Each row was made from one small tree. The marks that hang from a mark follow it in brackets, in alphabetical order. Every link used is in the known rows. Write each row's tree.
In the rows, 128 means zero.
Known rows:
lado(bamug rerok(mageza sazi) vimem): [123 141  85 139  96 104 140 139 105  97  98 128 134 123 181 146 132 133
  91 140 133  94 141 148 136 111  94 140 157 135   4 146 123 164 160]
marukil(vapig(rerok(vimem))): [122 124 142 118 155 137 120 138  85 102 149 186 104 121 147 109 137 119
 136 161 130 115 122  83 146 162 122 107  74 150 178 176 131 183 142]
sazi(rerok(lado(bamug vimem) mageza)): [158 140  95 144 113 148  86 156 100 101 110 163 130 116 144 140 123 173
 126 139 134 120 125 127 151 156 122 130 114 112  93 151 137 153 191]
marukil(vapig(lado(bamug vimem) rerok(mageza))): [ 96 148 108 131 136 111 145 135  57  92 125 100 129 146 177 154 155 126
 130 139 152  66 116 105 134 151 135 136 102 186 121 148  90 210 159]
vimem(lado rerok(vapig)): [144  95 152 178 102 141 123 141  59 132 115 170 109 132 103  94 115 148
 147 165 122 150  93 124 145 121 110 142 146  99  96 142 156 123 148]
lado(rerok(mageza sazi vimem)): [114 123 102 115 101 139 118 137 130 108 108 178 119 108 140 128 132 115
 115 155 143 118 113 138 141 122  92 132 136 132  61 155 127 144 157]
marukil(vapig(lado)): [ 81 141 142 110 157 125 136 114  55 117 135 139 120 154 132 111 139 141
 102 164 163 113 113 117 150 148 130  96  94 157 152 127 114 204 131]
lado(bamug): [159 169 141 117 147 105 133 121  69  88 116 156 117 145 133 139 127 135
 101 148 134 136 116 131 145 126 119  88 115 111  81 137 138 185 171]
tatuko(marukil(vapig) novuk): [112 125 145 146 188 110 153 104  87 129 174 147 157 133 121 109 142  95
  48 204 120 128 133 108 128 196 112 104 117 134 164 112 140 207  82]
vapig(lado(rerok) marukil): [ 75 125 120 109 139 109 139 141  98 133 123 114 109 143 136 133 173 156
  97 164 141 109 108 138 154 114 101 134 118 180  96 141 117 191 158]
lado(bamug vimem(rerok(mageza vapig(marukil)))): [114 130  98 186  92 110 142 127  87 138 111 111 107 108 126 135 154 143
 113 133 131 107 118 170 119 115  92 172 142 153  56 159 158 150 140]
vimem(lado(bamug rerok(mageza vapig))): [167 110 113 163  99 121 114 148  54  88 100 132 110 111 108 134 136 149
 126 132 114 139 104 143 132 108 107 154 147 106  37 141 113 121 175]
tatuko(marukil(vapig)): [101 128 153 124 169 125 144 100  73 127 161 147 133 132 121 104 129 118
  56 187 132 134 134 125 129 181 113  94  96 138 148 143 133 211 102]
sazi(rerok(vimem)): [134 137 135 117 130 159  80 145 112 116 134 205 121 124 120 124 112 155
 140 155 141 146 106 101 170 162 115  98  92 113 138 160 161 152 191]
vimem(lado(bamug) rerok(mageza)): [181 108 123 150  96 114 134 148  81  97  96 161 142 146 118 126 141 110
 129 142 141 117 108 145 137 130 120 147 163 110  51 132 122 145 171]
bamug(lado(rerok(sazi) vimem)): [105 135  89 155  90 115 128 167  98 107 120 129 104 130 178 126  87 162
  75 174 118 101 152 138 142 118 100 125 107 132  48 139 140 175 147]
vapig(marukil): [110 166 128 112 160 110 147 115  94 132 132 155  96 132 129 121 141 144
  78 171 141 124 110 152 134 123  91 109 107 138 119 159 146 200 134]
vimem(lado rerok(mageza sazi vapig)): [122 107 131 165  97 152 119 130  80 132 106 164 107 118  97 100 122 110
 143 157 143 120  83 157 125 123  90 169 169  95  57 130 142 128 138]
vimem(lado(bamug rerok(mageza))): [179 113 107 135 103 103 132 157  82  86  98 147 135 133 131 141 141 136
 105 143 127 123 122 139 135 115 117 143 154 116  35 141 100 142 183]
vimem(lado(rerok)): [155 100 127 140 117 114 135 159  84 108 111 165 124 140 141 112 123 157
 111 179 114 136 119 113 154 111 111 125 146 117  72 148 123 146 163]
marukil(vapig): [110 144 147 114 157 118 142 112  69 117 140 174 115 140 134  99 122 141
  77 174 154 126 131 124 135 144 114  94  99 133 139 153 142 197 114]
sazi(mageza rerok): [104 156 124  87 154 140 104 124 100 103 127 192 115 132 136 134  98 166
 112 115 158 133 104 109 143 155  96 127 116 104 113 141 171 165 178]
mageza(sazi): [112 175 149 101 153 123 141 107  53 101 109 174 105 142 134 140 116 144
  83 160 153 135 110 107 148 145  92 100 111 105 116 142 160 168 147]
mageza(sazi(rerok(vapig(marukil) vimem))): [ 99 143 130 129 137 172  75 130  76 125 131 173  71  85  78 126 151 170
 126 133 140 139  95 117 150 177  76 144  74 121 160 162 170 126 174]
marukil(vapig(rerok(lado mageza vimem))): [139 106 125 121 144 161 103 150  93 103 135 191  94 101 133 106 150 117
 144 163 132 117 110  96 135 170 123 131  76 142 187 175 115 168 138]
bamug(lado(rerok(vimem))): [143 117 104 146  86 129 100 174  95  95 119 161 100 118 136 129 102 157
  98 159 117 140 134 119 155 133 126 108  74 129 101 150 143 157 174]
marukil(vapig(lado(bamug vimem(rerok(mageza))))): [ 97 111 107 158  89 104 145 136  69 116 113 105 152 153 154 135 152 128
 117 138 163  73 134 136 141 146 140 146 134 179  90 128 112 177 142]
tatuko(marukil novuk): [126 146 144 147 182 113 149 107  97 123 153 149 159 140 125 135 130  98
  65 207 112 145 108 103 142 173 107  96 136 116 128 110 155 194 114]
vimem(lado rerok(sazi)): [143  99 139 146 110 136 136 143  98 126 110 182 127 146 127  92 125 108
 132 172 136 118 109 137 146 128 101 136 168  99  72 122 135 152 151]
sazi(mageza rerok(lado vimem)): [147 112 102 110 130 175  64 153 103 101 120 219 108 100 113 114 111 175
 159 124 128 149 106  91 158 173 118 133  86  91 160 146 150 125 192]
bamug(lado(rerok)): [127 135 119 127 108 113 122 163  92  99 122 148  95 139 147 130  98 164
  71 164 124 134 137 133 147 123 111 106  88 127  77 141 149 179 163]
mageza(sazi(rerok)): [106 164 153  86 159 148 104 123  79 107 117 188 105 135 127 141 111 160
  92 139 161 132 110  99 155 172  86 109 107 104 125 145 175 158 185]
novuk(tatuko(marukil(vapig(lado(vimem(rerok)))))): [ 65  75 130 181 124 124 156 118 106 183 151 109 185 164 161 107 146 108
  68 191 134  90 118  91 134 192 141 119 108 179 137 124 127 203 102]

Write each row's tree:
[101 118 161 119 191 130 142 109 113 149 174 154 142 143 158 115 142  80
  52 180 116 112 110  78 112 195 115  94  77 152 163 155 126 236 108]
novuk(tatuko(marukil(vapig(rerok))))
[145 103 121 132 135 143 118 151  76 103 135 182 114 109 127 109 137 102
 148 162 131 100 109  99 130 167 129 147  99 136 168 173  98 163 147]
marukil(vapig(rerok(mageza vimem(lado))))
[150 130 106 156 106  90 144 153  87  98 109 134 136 138 183 145 126 172
  99 154 115 120 146 118 156 108 117 115 133 138  38 155 135 161 166]
lado(bamug rerok vimem)
[119 136 127 148 155 148 111 128  69 138 128 157  64  99  94  99 152 172
 114 175 113 154  93 150 137 126  93 128  90 117 141 157 145 160 130]
rerok(lado vapig(marukil))
[104 119 147 133 173 125 146  96 102 159 162 153 155 141 133 103 134  97
  24 189 127 128 117 109 113 190 119  84  83 136 148 138 133 223  92]
novuk(tatuko(marukil(vapig)))
[ 67 164 138 114 135 171  81 113  74 120 120 142 105 131  97 142 121 161
 146 132 166 129  60 129 153 146 108 129 110 133 118 139 149 159 183]
sazi(rerok(mageza vapig(lado)))
[ 93 148 108 182  68 135 127 139  45 119  95 127  88 118 133 145  83 160
  91 142 147 116 120 135 122 152  97 161 103 117  88 146 187 130 138]
bamug(lado(vimem(rerok(mageza(sazi) vapig))))
[131 115 151 109 171 144 122 145  78 101 146 183  89 128 149  96 141 136
 119 175 123 124 125  91 143 157 112 109  82 137 177 163 123 196 134]
marukil(vapig(rerok(lado)))
[198 127  97 152 104 126 108 145  66  83 101 167 132 120 103 138 138 116
 143 144 126 129 105 134 143 142 138 128 124 105  93 138 100 138 184]
rerok(mageza vimem(lado(bamug)))
[ 54  83 132 127 148 135 136 115 121 157 155 112 160 146 144 107 161  91
  44 175 131  90 119 107 127 180 114 109 109 168 100 106  89 215 113]
novuk(tatuko(marukil(vapig(lado(rerok(sazi))))))
[113 134 129 159 127 179  81 146  51 121 109 173  86 102 125 121 102 212
 135 152 125 142 107  90 159 172  93 137  92  94 140 151 178 109 166]
mageza(sazi(rerok(lado(vimem) vapig)))
[136 126 105 120 145 157 107 154 116 119 125 177  82  93 123 127 171 118
 143 162 122 116  93 123 136 150  99 150  86 150 168 186 120 171 158]
vapig(marukil rerok(lado mageza vimem))
[158  89 145 138 181 141 119 133 100 122 163 146 138 133 146 116 170  91
  71 162  88 120 121  80 120 202 131  99  65 134 159 135 100 217 139]
novuk(tatuko(marukil(vapig(rerok(lado(bamug))))))
[174 103 116 140 113 115 126 159  84  84 109 150 124 133 140 119 144 130
 114 146 112 113 130 136 146 115 104 134 154 106  25 117  93 153 182]
vimem(lado(bamug rerok(sazi)))
[165 148  93 156 113 123 127 142  70  96  97 148 124 119 149 136 123 157
 113 157 126 123 126 134 141 135 124 122 121 114  84 149 124 159 158]
rerok(lado(bamug vimem) mageza)
[137 129 111 181 100 108 130 145  58 102 110 124 112 118 156 136 121 188
 114 147 104 136 134 116 151 100 106 126 127 131  38 157 147 136 159]
lado(bamug rerok(vapig) vimem)
[124 106 147 153 184 130 134 133 104 114 181 163 149 113 132 124 158  72
 109 192 100 120 122  62 137 211 122 115  94 155 199 135 127 193 112]
tatuko(marukil(vapig(rerok(vimem))) novuk)
[ 77 108 138 112 135 117 137 139  69 115 135 130 123 152 147 111 149 155
  98 163 149 111 124 116 158 133 122 113 110 174 117 138 110 187 137]
marukil(vapig(lado(rerok)))
[136 136  96  98 166 131 122 142  98  79 127 153  69 106 138 132 177 121
 129 110 114  96 107 133 116 144  81 163 103 119 102 125 108 188 175]
vapig(marukil rerok(lado(bamug) sazi(mageza)))
[ 82 130 131 130 118 142 128 105  85 115 110 175  92 116 118 109 110 131
 133 118 144 129  95 136 123 123  77 156 146  97  72 123 173 136 134]
vimem(rerok(sazi(mageza) vapig))
[135 118 103 107 144 163  97 147 104  82 117 208  84  98 143 117 131 121
 172 132 115 121  96  87 139 157 103 143  95 102 145 138 125 149 172]
vapig(rerok(lado sazi(mageza) vimem))
[182 111  95 122 122 165  58 156  94  73 115 200 114 101 110 127 132 170
 162  94 123 147 115  99 157 175 127 132  84  90 130 128 134 122 220]
sazi(mageza rerok(lado(bamug) vimem))
[ 70  82 139 133 151 123 139 121 109 158 158 112 167 153 146 116 158 109
  44 179 128 109 115  94 135 179 132 104  92 177 125 122 102 211 118]
novuk(tatuko(marukil(vapig(lado(rerok)))))
[ 84 145 123 131 119 185  59 130  79 119 120 156 110 110  83 141 122 156
 176 132 159 132  60 116 162 162 120 132  94 135 142 144 139 133 194]
sazi(rerok(mageza vapig(lado) vimem))
[ 80 108  98 100 129 106 133 129  70  77 121 116 121 137 144 127 163 134
 101  96 147  81 136 128 132 141 111 148 121 151  67  91  86 179 160]
marukil(vapig(lado(bamug rerok(sazi(mageza)))))
[ 70  85 112 180 146 102 161 140  88 139 162  87 181 142 160 126 158 132
  71 207 110  99 145  81 149 181 129 133 131 186 127 108 112 186 101]
tatuko(marukil(vapig(lado(rerok vimem))) novuk)
[ 42 146  89 140 132 148 103 125  71 141 134 112  98 111 123 137 132 205
 145 113 145 105  87 125 142 150  95 174  99 151 128 138 150 155 166]
sazi(mageza rerok(vapig(lado(vimem) marukil)))
[ 97 143 123 143  95 115 158 126  79 127  87 158 129 141 161 141 115 138
  97 160 168 101 126 119 135 149  90 145 147 130  85 157 178 139 135]
lado(vimem(rerok(mageza(sazi))))
[129 144 107 105 115 111 132 130 109  83  99 143 119 126 147 143 144 112
  84 131 140 109 127 161 129 112  87 127 149 125  11 132 120 174 169]
lado(bamug rerok(mageza sazi))
[145 139 132 118 139 133 102 149  71  74 117 140 115 144 140 164 163 116
 182 132 126 111  84  82 168 143 141 106  88 154 133 132  98 179 218]
vapig(lado(bamug) rerok(vimem))
[173  98 145 171 107 144 102 146  63 102 108 164  98 123 102 106 144 152
 147 141 111 162 105 131 151 125 117 125 121  97  92 129 152 125 166]
vimem(rerok(lado(bamug) vapig))
[ 95 122 141 114 153 146 113 141  71 104 141 154 112 139 137 121 153 119
 159 160 145 101 101  74 159 161 140 111  72 174 190 152 102 192 160]
marukil(vapig(lado rerok(vimem)))
[126 136 103 152  85 106 143 132 107 111  98 146 138 135 163 138 130 106
 110 142 150  88 130 154 132 125 102 142 163 131  24 134 145 165 153]
lado(bamug vimem(rerok(mageza sazi)))
[114 151 128 146 128 161  99 114  74 116 120 180  86  98 101 110 114 131
 144 160 128 144  92 130 148 129  97 107 103 100 110 143 148 142 143]
rerok(sazi vapig vimem)
[133 114 135 133 104 128 143 135  67 115  87 176 125 141 117 128 127 115
 109 155 158 116 105 123 133 154  96 156 157 103  92 135 147 125 154]
vimem(lado rerok(mageza(sazi)))
[117 134 101 149 126 172  97 125  54 125 105 161  57  67  72 124 165 152
 123 153 129 140  91 141 128 161  82 160  79 114 164 162 142 115 139]
rerok(lado mageza(sazi) vapig(marukil) vimem)
[118 120  92 120  91 134 103 147 102  82  96 125 131 121 128 152 166 110
 139 123 144  97 107 137 153 128 115 136 131 151  47 118  83 153 200]
vapig(lado(bamug rerok(mageza sazi vimem)))
[ 98 143 119 102 120 124 136 127 120 112 109 162 117 127 151 126 129 120
  82 154 149 108 119 148 132 112  76 132 151 128  41 149 134 174 145]
lado(rerok(mageza sazi))
[109 126  98 153 127 170  82 141  71 119 121 173  94  97 133 112  92 216
 150 128 122 149 104  95 145 156 103 153 101  91 130 149 171 113 163]
sazi(mageza rerok(lado(vimem) vapig))
[123 115 117 124 111 139 117 148 120 108 118 184 115 116 143 115 133 126
 122 165 127 128 125 121 158 122  96 114 124 126  76 148 128 151 162]
lado(rerok(sazi vimem))
